Known rows, with every step that occurs:
laruruf -> miguz: [ 41.1  35.8 -24.3  -1.0   3.1  31.6   9.6  -2.7  18.8 -13.4  12.6   9.7
 -21.2  -6.5  36.8  36.0 -26.7 -21.7 -20.6  -9.7  -8.2 -24.1 -26.2  -0.2
  -2.5 -17.4  -1.8   2.2 -11.4 -16.5  -0.1 -31.1  24.0  -1.1  28.8  14.0]
puzi -> laruruf -> miguz -> vomu: [ 34.8  33.2 -22.3  11.4 -13.2  43.6  10.6 -12.3  15.3 -11.1   5.8  21.1
 -18.1  12.0  12.0  47.7 -10.5 -35.6 -22.8 -22.0 -15.6 -24.9 -33.6   6.1
  -9.9 -12.3  10.7 -25.6  -9.9 -28.7   8.9 -53.6  18.3   0.0  35.3  15.7]
puzi -> laruruf -> miguz -> vomu -> mipoz -> piraf: [ 38.7  42.0 -21.2  12.7 -41.4  37.0  -7.9 -32.3  36.1  -3.5  37.5  32.4
  -1.8   9.7  26.0  46.4  -8.4 -68.7 -23.3 -10.4  -5.3  -8.2 -42.3  13.8
  -1.4 -25.5   7.4 -28.3  -5.9  -9.7  19.4 -56.4   1.3   1.6  26.8  21.6]
mipoz -> piraf -> puzi -> vomu: [ 47.3  35.0 -17.0   2.3 -13.4  38.1 -27.2  -5.2  33.9 -26.5  33.6  16.3
  18.8   6.0  43.6  49.3 -12.9 -64.3 -32.2   7.3   6.0  -0.1 -35.4  -2.7
  16.9 -20.3   1.0  -7.1 -11.5  12.6   9.2 -22.8  -2.6   2.3  14.1  23.4]
puzi -> laruruf -> miguz -> vomu -> mipoz -> piraf -> takug -> devi: [ 45.3  37.4  -1.7  13.2 -59.5  34.9  -1.9 -19.4  33.9 -16.9  18.9  36.3
  -5.3  11.4  41.1  41.2  -6.1 -76.4  -9.7 -13.0  10.9  13.7 -57.4  13.6
 -19.3 -28.8  17.7 -33.2 -18.4  19.7  14.0 -69.6 -10.5  -9.6  19.7  24.1]
mipoz -> vomu -> takug: [ 52.6  49.0 -16.1  -3.9   0.8  31.7 -11.7   5.3  17.3 -18.4  22.5   5.9
  -6.6  -9.2  58.6  32.0 -32.9 -11.0 -17.2  -0.9  11.6 -14.8 -33.2   4.1
   1.3 -22.3  -8.6   4.7  -2.0 -18.7   6.6 -18.1  -9.5  -7.5   5.8  15.8]
takug -> devi: [ 46.5  47.3 -10.0  -9.6  -7.5  23.1   5.1   4.1  19.8 -33.0  -0.5  10.0
 -26.2 -17.9  51.7  31.6 -34.6  -4.3 -10.1 -12.4   2.8 -17.5 -29.1  -6.4
 -26.3 -10.9  -0.2  -4.7 -21.5   7.9  -2.5 -25.6   6.5  -5.4  23.8  14.9]
mipoz -> piraf -> takug: [ 45.0  38.7 -14.1  -2.5 -17.8  16.5 -14.3  -5.6  14.3 -26.9  26.0  13.7
  -1.7  -4.0  66.1  35.9 -15.2 -43.2 -17.8  -6.2  20.1  11.8 -33.9   1.7
  -3.2 -15.7   6.5  18.9 -17.2  17.3  10.2 -33.1 -14.7 -17.3   7.4  17.3]
mipoz -> piraf -> puzi -> laruruf -> miguz -> vomu -> takug: [ 48.0  32.4  -0.2  21.7 -29.2  44.9 -14.3  -4.0  21.7 -19.4  34.5  10.9
  20.7  23.9  23.4  43.2   7.0 -75.9 -23.8  -8.1  12.1 -18.7 -48.3  13.9
  17.2 -32.5  17.2 -25.0 -10.8 -19.6   9.6 -55.0 -12.3 -10.2  15.4  18.2]
mipoz -> vomu -> takug -> devi: [ 59.9  53.6  -1.6  -4.1  -8.5  28.1  -5.6  12.0  24.9 -28.8  10.4   5.8
 -14.2 -16.8  63.9  28.3 -41.1  -6.7  -6.2  -4.2  18.4 -12.7 -39.7   0.3
 -16.8 -24.4  -7.6  -5.2  -9.9   0.0   0.0 -24.4  -7.7  -7.6   8.7  16.6]
vomu -> puzi -> laruruf: [ 37.4  47.3  -6.5   5.9   3.3  42.6  -9.6 -13.4  12.4 -31.7   7.7   7.6
  -7.8   6.4  28.2  57.0 -19.9 -35.1 -23.9  -4.1  10.3 -31.4 -30.9   4.3
  -5.6 -14.7   4.1 -23.3 -12.5  -2.7   8.2 -33.7  -7.6  -0.1  13.7  13.9]
piraf -> puzi: [ 46.5  48.6 -13.8  -7.9 -14.5  32.5 -11.4   7.3  11.2 -33.7  16.4   6.8
   4.6  -7.0  44.0  33.0 -11.8 -17.4 -26.4  -6.4   2.0 -23.7 -31.8  -5.4
   2.0 -18.4   4.9   3.0 -17.5  -6.5   2.3 -21.7   0.8  -4.8  21.6  17.5]
miguz -> vomu -> takug -> laruruf: [ 40.6  25.7 -24.7  18.0  -6.0  30.3  -9.4  10.1  11.0 -30.6   5.2  18.4
  -9.7   7.7  31.2  25.7 -10.3   1.3 -32.5 -26.1 -11.1 -19.3 -30.6   9.1
 -10.8 -10.0   9.7  -2.2 -11.5 -38.8   8.9 -30.8   9.2 -15.0  -0.7  14.9]
mipoz -> piraf -> puzi -> laruruf: [ 43.8  50.3  -1.7   4.6 -36.0  35.6 -24.9  -6.6  14.3 -32.5  27.5   5.5
  15.1   6.4  42.8  43.2  -9.4 -60.8 -27.1  -3.7  14.1 -20.9 -42.0  -2.7
   7.9 -16.1  13.7  -9.2 -18.5  13.5   7.2 -41.4 -20.6  -7.5  23.7  18.1]
mipoz -> piraf -> puzi -> vomu -> takug -> devi: [ 58.1  26.2   7.1   5.0 -11.8  35.2 -28.3   4.4  36.7 -36.5  25.5   9.6
  14.3   6.1  52.7  34.9 -22.9 -64.3 -15.5   7.5  21.4  -0.5 -48.0   5.7
   7.6 -27.9  -0.1 -23.0 -15.3  18.6   4.6 -27.0 -15.3  -4.8   3.1  20.2]
vomu -> mipoz: [ 38.6  45.6 -26.4 -10.7 -20.6  24.9 -10.0 -16.0  20.8 -16.8  22.5  19.2
 -14.5 -13.7  52.2  29.6 -27.8 -14.3 -19.8  -4.5  -5.6 -18.5 -30.1   2.8
  -7.3 -16.5  -5.7  -3.9 -10.1 -10.3  10.5 -19.5   0.5  -1.1  16.8  17.2]
vomu -> mipoz -> piraf: [ 43.0  50.9 -21.9  -6.3 -27.9  19.3 -18.0 -22.3  33.4 -17.5  40.6  19.9
  -1.1 -13.2  61.3  37.6 -26.2 -39.1 -20.4   1.0   5.3  -5.0 -30.1   6.3
   0.9 -22.8  -4.0   3.8  -7.6   7.9  14.7 -22.9 -11.4  -4.3  13.6  19.1]
miguz -> laruruf: [ 33.6  50.0  -1.8  -0.5  17.5  25.4  -7.9  -3.8   2.2 -28.0   3.8   7.8
 -13.1  -4.3  40.7  36.8 -26.8  -1.8 -20.5   3.7  -1.7 -36.7 -22.9   3.3
  -5.9  -6.5   3.4  -4.1 -15.6 -19.7   8.2  -7.3  15.6 -15.1  28.9  10.0]
takug -> laruruf -> miguz -> vomu: [ 40.2  29.6 -38.0  19.6 -10.2  36.1   9.5   7.4  22.6 -20.2  -1.4  28.3
 -16.5   9.1  17.5  33.3  -9.2  -9.2 -40.5 -26.3 -24.4 -20.2 -26.6   0.4
 -13.9  -9.9  13.4  -2.3 -12.6 -31.7   5.5 -44.3  40.1  -4.6  22.7  18.0]

Rows:
[ 45.7  37.9 -35.4  20.5 -38.3  28.8  -8.2 -11.6  43.7 -13.7  28.0  38.7
   0.2   5.2  32.3  33.3  -7.6 -43.6 -41.4 -15.5 -16.6  -2.1 -35.9   8.0
  -4.7 -22.3  11.6  -2.0  -6.3 -14.8  15.2 -45.1  21.9  -3.6  16.2  24.3] => takug -> laruruf -> miguz -> vomu -> mipoz -> piraf
[ 39.9  32.3 -18.7  13.1 -51.6  36.3  -9.1 -25.3  26.0  -6.9  32.3  37.2
   1.5  17.7  36.6  43.4   3.5 -79.5 -22.4 -12.2   5.2  10.4 -51.3  15.6
  -1.3 -28.2  15.7 -23.6 -12.5  -1.1  19.9 -64.4 -10.2  -9.6  17.0  23.2] => puzi -> laruruf -> miguz -> vomu -> mipoz -> piraf -> takug
[ 55.1  32.9 -22.4  16.7  -4.9  39.7  -5.5  16.4  24.5 -17.0   9.1  14.1
 -13.6   4.8  46.0  19.8 -32.8 -14.6 -36.0  -6.5  -3.3 -24.1 -38.7   3.2
   3.6 -18.0   1.7   5.8  -7.7 -25.4   1.9 -37.7  22.0  -6.1  10.4  17.6] => mipoz -> vomu -> takug -> laruruf -> miguz
[ 48.1  36.3  -4.8   0.5  -5.7  24.0   1.6   4.9  19.8 -30.6   6.8  14.8
 -15.0  -6.7  38.6  33.6 -18.9  -5.2  -4.5 -20.0   4.2 -12.0 -31.8   8.0
 -24.0 -19.8   2.7 -17.8 -13.6 -18.0   4.7 -29.6  -1.9 -12.4   7.2  13.9] => miguz -> vomu -> takug -> devi
[ 42.8  15.7 -20.7  18.5   3.1  33.9  -1.1  12.3  14.9 -21.9   4.1   9.9
 -21.7   9.7  38.7  15.6 -29.7 -14.1 -31.5 -11.7  -8.5 -33.7 -37.4   4.5
   1.4 -15.2   4.8   2.7 -17.4 -31.6   0.3 -36.9  21.3 -14.4   9.5  12.2] => vomu -> takug -> laruruf -> miguz
[ 40.5  31.5 -30.9  -1.9 -18.4  30.3 -26.5 -30.0  41.7 -11.6  43.0  28.3
  -1.9  -3.0  50.8  44.7 -30.2 -59.1 -26.3  10.0  -3.1   7.6 -33.3   8.0
   8.6 -20.9 -11.7 -13.0  -2.6   8.3  19.0 -21.4  -4.0   6.7  11.4  24.2] => puzi -> vomu -> mipoz -> piraf
[ 34.9  37.4 -25.8   8.6 -33.5  44.5   2.2 -24.4  23.8  -6.0  17.1  31.1
 -15.2   8.6  17.3  41.8  -8.4 -42.4 -22.2 -13.2 -17.5 -22.0 -41.3  11.1
  -8.1 -19.0   7.1 -36.2  -8.4 -28.1  15.7 -54.9  11.6   4.3  31.2  19.4] => puzi -> laruruf -> miguz -> vomu -> mipoz
[ 38.3  24.5 -25.6   8.2 -19.6  28.0  -7.9  11.9   2.3 -36.3  -6.2  20.3
 -17.0   4.3  52.9  20.9 -16.8  -8.0 -34.8 -18.9  -0.4  -7.3 -36.1  -2.1
 -12.7  -1.2  13.7  13.7 -25.2  -1.5   7.4 -36.4   6.6 -16.7   5.8  17.5] => piraf -> takug -> laruruf
[ 51.1  56.6 -14.6  -6.4 -44.4  24.0 -29.0 -11.8  32.9 -26.1  46.0  18.0
  21.7  -8.5  58.4  33.1  -9.9 -51.2 -28.1   3.0  12.2  -6.3 -38.9   2.9
  10.8 -29.7   4.1   0.2 -10.1  10.0  10.2 -22.8 -17.8  -2.2  14.3  22.2] => vomu -> mipoz -> piraf -> puzi
[ 52.4  21.7  -7.7   8.6  -5.0  38.5 -35.4  -1.2  29.3 -27.8  39.4   7.5
  21.1  11.7  48.5  39.6 -15.9 -67.0 -26.5   9.8  14.9  -3.5 -42.4   6.9
  24.6 -26.8  -1.8 -12.6  -7.2   0.4  10.4 -20.0 -17.5  -4.7  -1.4  20.6] => mipoz -> piraf -> puzi -> vomu -> takug
[ 45.7  39.7 -27.9  26.4   5.8  42.3   6.4   4.1  31.0 -29.1  -1.3  31.0
  -5.7  13.6   9.0  53.1  -1.6 -19.4 -42.0 -21.6 -12.9 -21.0 -25.3   6.5
  -7.8 -18.5  13.7 -10.2  -7.0 -26.4   5.4 -37.5  37.0   0.6  10.3  18.7] => takug -> laruruf -> miguz -> vomu -> puzi
[ 50.5  34.2 -20.3  32.0 -11.1  36.0  -4.0   1.2  32.3 -32.1  11.9  36.3
  11.0  21.7  29.5  53.5   9.7 -56.1 -41.4 -18.3  12.2  12.2 -35.2  12.3
  -1.7 -25.8  22.6   4.7  -8.5   0.2  11.7 -49.5  12.3 -12.1  -3.0  21.0] => mipoz -> piraf -> takug -> laruruf -> miguz -> vomu -> puzi
[ 48.4  35.4   2.0  -5.9   0.4  24.6  -2.8   6.6  13.8 -31.3   5.7   0.8
 -22.5 -11.2  55.7  23.1 -36.0  -7.0  -3.7  -8.2  13.3 -22.0 -36.7   3.2
 -18.4 -17.6  -3.7  -9.1 -17.8  -5.0  -2.3 -25.2  -7.0 -14.4   7.6   9.7] => vomu -> takug -> devi
[ 42.9  42.2 -16.7   6.8 -48.8  51.0  -7.5 -13.2  23.8 -15.0  20.0  28.6
   6.3  16.4  16.6  40.2   5.6 -53.1 -28.9 -12.0 -11.5 -24.7 -49.2   9.2
   3.2 -27.3  14.4 -39.7 -10.4 -23.0  12.7 -52.0   5.3   3.9  30.5  25.6] => piraf -> puzi -> laruruf -> miguz -> vomu -> mipoz
[ 40.5  -4.5 -27.6  23.0  14.6  47.9  -9.6   4.0  24.0 -17.6   5.3  18.8
 -21.8  20.0  28.8  25.9 -33.4 -33.9 -36.4  -2.0 -16.9 -23.2 -39.5   6.7
   9.4 -13.5  -3.3 -15.8 -11.9 -28.9   6.3 -34.1  30.8  -1.6   8.6  16.4] => puzi -> vomu -> takug -> laruruf -> miguz
[ 48.8  12.8 -14.1  24.0 -12.5  42.6 -40.2   9.7  29.5 -35.8  25.8  13.8
  19.7  18.7  44.5  30.8 -15.7 -56.3 -43.2   2.3   6.1  -8.6 -46.0   7.2
  22.2 -17.7   6.9  -8.8 -12.9  -2.0   9.1 -29.3  -6.2  -7.5  -5.0  20.1] => mipoz -> piraf -> puzi -> vomu -> takug -> laruruf
[ 44.4  52.7  -3.9   1.9 -55.0  36.6 -32.2 -17.2  24.2 -24.6  39.4  14.7
  17.9   3.5  49.8  37.5 -10.4 -68.5 -27.0   1.3  14.3 -18.5 -50.2   5.0
   9.8 -24.2   9.3 -19.5 -14.6  14.8  11.4 -40.1 -26.3  -1.7  19.5  21.3] => vomu -> mipoz -> piraf -> puzi -> laruruf
[ 49.2  -0.9 -18.6  23.5  -2.0  56.7 -19.2  15.8  25.4 -26.3   8.2  17.1
  -0.2  25.7  26.8  24.1 -16.3 -44.9 -44.1   0.9 -11.5 -26.1 -46.3   4.3
  19.5 -19.2   7.1 -19.6 -14.7 -24.5   2.0 -34.2  22.9  -1.7   6.2  21.9] => piraf -> puzi -> vomu -> takug -> laruruf -> miguz
[ 46.0  44.9  -5.4   8.3 -52.2  43.0 -20.9 -18.3  31.3 -15.6  38.6  17.1
  11.8   9.7  39.6  37.0 -10.7 -82.2 -27.6   4.2   7.7 -22.4 -52.3   5.9
  17.2 -30.4   9.5 -22.8 -13.8   8.0   9.4 -52.7 -10.9   0.7  28.5  21.7] => vomu -> mipoz -> piraf -> puzi -> laruruf -> miguz
[ 43.8   5.5 -33.4  20.6 -32.2  39.7 -23.5 -14.5  39.8 -14.1  25.0  41.6
  -5.4  17.7  48.1  28.6 -19.8 -74.9 -39.7   3.6  -4.0  15.9 -51.6   8.9
   9.4 -20.0   5.3  -8.2 -12.2   9.6  16.9 -45.9  13.8  -2.7   6.1  26.8] => puzi -> vomu -> mipoz -> piraf -> takug -> laruruf -> miguz
[ 48.4  25.2 -11.1  -2.0 -35.0  28.7 -23.4 -18.0  40.5 -25.3  26.0  34.1
  -4.9  -1.1  65.9  37.7 -25.5 -67.4 -13.2   7.7  15.7  29.1 -51.2   7.1
 -10.9 -24.3  -1.5 -19.8 -15.4  37.2  13.9 -36.4 -16.6  -3.7   2.6  26.5] => puzi -> vomu -> mipoz -> piraf -> takug -> devi
[ 44.3  44.9  -9.8  17.1 -37.0  43.0  -6.4  -7.8  26.0 -19.8  26.4  20.6
  17.7  19.5  19.3  51.2   6.0 -73.0 -29.4 -13.2   1.7 -15.1 -41.5   7.5
   8.3 -25.3  19.3 -21.8 -10.8  -6.6   6.7 -57.6   3.1  -3.4  30.3  22.4] => mipoz -> piraf -> puzi -> laruruf -> miguz -> vomu
[ 36.4  50.7 -11.4  10.7  -1.6  45.2  -3.7 -15.6  14.7 -30.4   7.0  21.9
  -0.8  11.2  13.4  66.8  -0.9 -31.9 -23.5 -15.1   3.1 -21.0 -29.3   9.5
 -12.1 -16.1  10.6 -32.8  -6.8 -15.6  15.3 -37.3  -3.3   2.2  11.9  15.1] => miguz -> vomu -> puzi -> laruruf
[ 46.7  25.5 -25.6  15.2 -43.2  26.6 -14.5  -8.4  30.3 -19.3  23.5  33.2
  -6.8   8.9  58.7  19.4 -16.2 -54.3 -37.1  -5.5   4.6   5.0 -47.9   8.0
   0.3 -21.2  13.1   9.4 -17.2   9.7  10.5 -49.3   5.8 -13.6   7.7  20.5] => vomu -> mipoz -> piraf -> takug -> laruruf -> miguz
[ 46.3  47.8 -21.8   9.7  13.1  41.2  12.6  -7.5  31.1 -19.3  11.6  24.8
  -3.3   6.6  12.7  61.2  -1.9 -27.4 -24.6 -13.5  -1.3 -14.7 -20.3   8.9
  -3.7 -28.8   2.4 -13.8  -0.7 -25.0   7.8 -30.4  24.2   2.5  13.2  17.6] => laruruf -> miguz -> vomu -> puzi
[ 54.9  36.5  15.1  20.6 -35.4  42.9  -8.9   3.1  30.4 -28.6  18.5  13.0
  11.4  18.7  29.2  39.5  -3.0 -71.4 -12.9 -12.1  17.7 -16.2 -54.5  12.2
  -1.1 -32.5  19.7 -36.1 -18.6  -1.3   1.0 -62.1 -12.1 -10.1  18.1  18.5] => mipoz -> piraf -> puzi -> laruruf -> miguz -> vomu -> takug -> devi
[ 54.3  52.8 -21.9   6.5 -44.2  32.3 -12.2 -11.3  41.3 -13.4  44.8  31.9
  24.0   5.3  34.7  42.8   8.1 -64.8 -29.1  -6.9  -1.6  -0.4 -38.8   8.3
  12.3 -39.5  10.2 -10.4  -3.7  -9.3  11.7 -39.6   5.0   3.1  22.0  27.0] => laruruf -> miguz -> vomu -> mipoz -> piraf -> puzi
[ 53.0   5.0 -14.9  28.2  -8.5  48.5 -28.6   9.6  34.4 -27.4  26.2  16.1
  12.2  27.3  34.7  29.7 -16.6 -71.9 -44.8   4.8   0.7 -13.4 -46.7   7.6
  27.4 -25.0   7.8 -12.1 -12.6  -8.2   5.2 -38.9  11.4  -4.3   3.7  21.0] => mipoz -> piraf -> puzi -> vomu -> takug -> laruruf -> miguz
[ 41.6  35.2 -30.9  15.6 -51.9  21.0 -21.5  -9.1  25.4 -27.2  25.6  44.5
   8.5   8.1  51.2  32.0   3.3 -37.4 -38.7 -18.6   2.3  19.4 -41.9  11.0
 -11.5 -15.6  18.9   5.7 -13.3   1.2  21.3 -44.4  -6.3 -15.8  -1.1  23.3] => miguz -> vomu -> mipoz -> piraf -> takug -> laruruf
[ 47.4  42.7  -3.6  11.3 -30.9  42.2 -12.8  -6.3  22.4 -22.4  28.1   7.9
   9.2  13.0  33.8  41.8 -10.6 -73.3 -26.7  -1.5   9.0 -25.3 -43.5   0.2
  14.7 -22.7  14.3 -11.6 -17.5   6.0   3.5 -53.5  -3.2  -4.5  31.6  18.7] => mipoz -> piraf -> puzi -> laruruf -> miguz
[ 43.7  24.6 -28.9  25.3 -26.6  29.0  -0.6   5.3  25.4 -24.1  12.3  35.9
  -1.6  17.0  37.0  35.5   2.8 -44.1 -39.9 -22.7  -3.4  13.1 -37.6   7.6
  -6.6 -17.7  22.0  13.6 -14.0  -5.8  10.3 -54.8  18.7 -16.6   9.7  21.0] => mipoz -> piraf -> takug -> laruruf -> miguz -> vomu
[ 41.4  21.2 -36.5  16.4 -41.3  35.8  -0.7  -2.9  21.9 -18.0   6.4  44.2
 -11.6  12.6  32.9  26.1   1.8 -26.6 -38.0 -22.7 -15.2   2.6 -43.7   9.5
 -11.4 -19.0  15.0  -6.7 -13.5 -22.3  15.1 -50.3  21.6 -10.0  11.0  24.3] => piraf -> takug -> laruruf -> miguz -> vomu -> mipoz
[ 54.6  68.2 -19.1  -1.3   6.9  37.4  -8.6  -0.6  28.3 -28.8  17.0  14.1
   1.6  -8.9  43.6  58.2 -23.0 -17.6 -25.6   1.6  15.9 -11.1 -25.1   0.2
  -2.7 -24.6  -6.2   1.1  -0.1   0.9   5.5 -15.7   1.1   5.7   7.8  20.5] => mipoz -> vomu -> puzi
[ 44.6  32.0 -26.1  -5.3 -26.6  46.0 -27.5 -11.7  30.0 -22.4  26.1  26.1
   7.0   0.1  39.4  38.6 -15.2 -44.6 -31.6   8.1  -5.7  -8.3 -42.4   3.4
  11.4 -21.6  -6.1 -27.2  -8.3  -5.2  13.7 -17.9   0.8  10.2  14.7  26.7] => piraf -> puzi -> vomu -> mipoz
[ 44.3  27.8  -1.5  16.3 -23.7  52.1  -7.1   2.4  10.8 -19.8  15.0  11.7
   6.6  22.3  15.3  37.1   5.3 -51.0 -24.3 -14.4   0.5 -32.8 -47.3  12.2
   8.5 -25.8  16.1 -34.1 -12.8 -36.8   7.9 -51.9  -2.2  -7.9  18.7  16.5] => piraf -> puzi -> laruruf -> miguz -> vomu -> takug
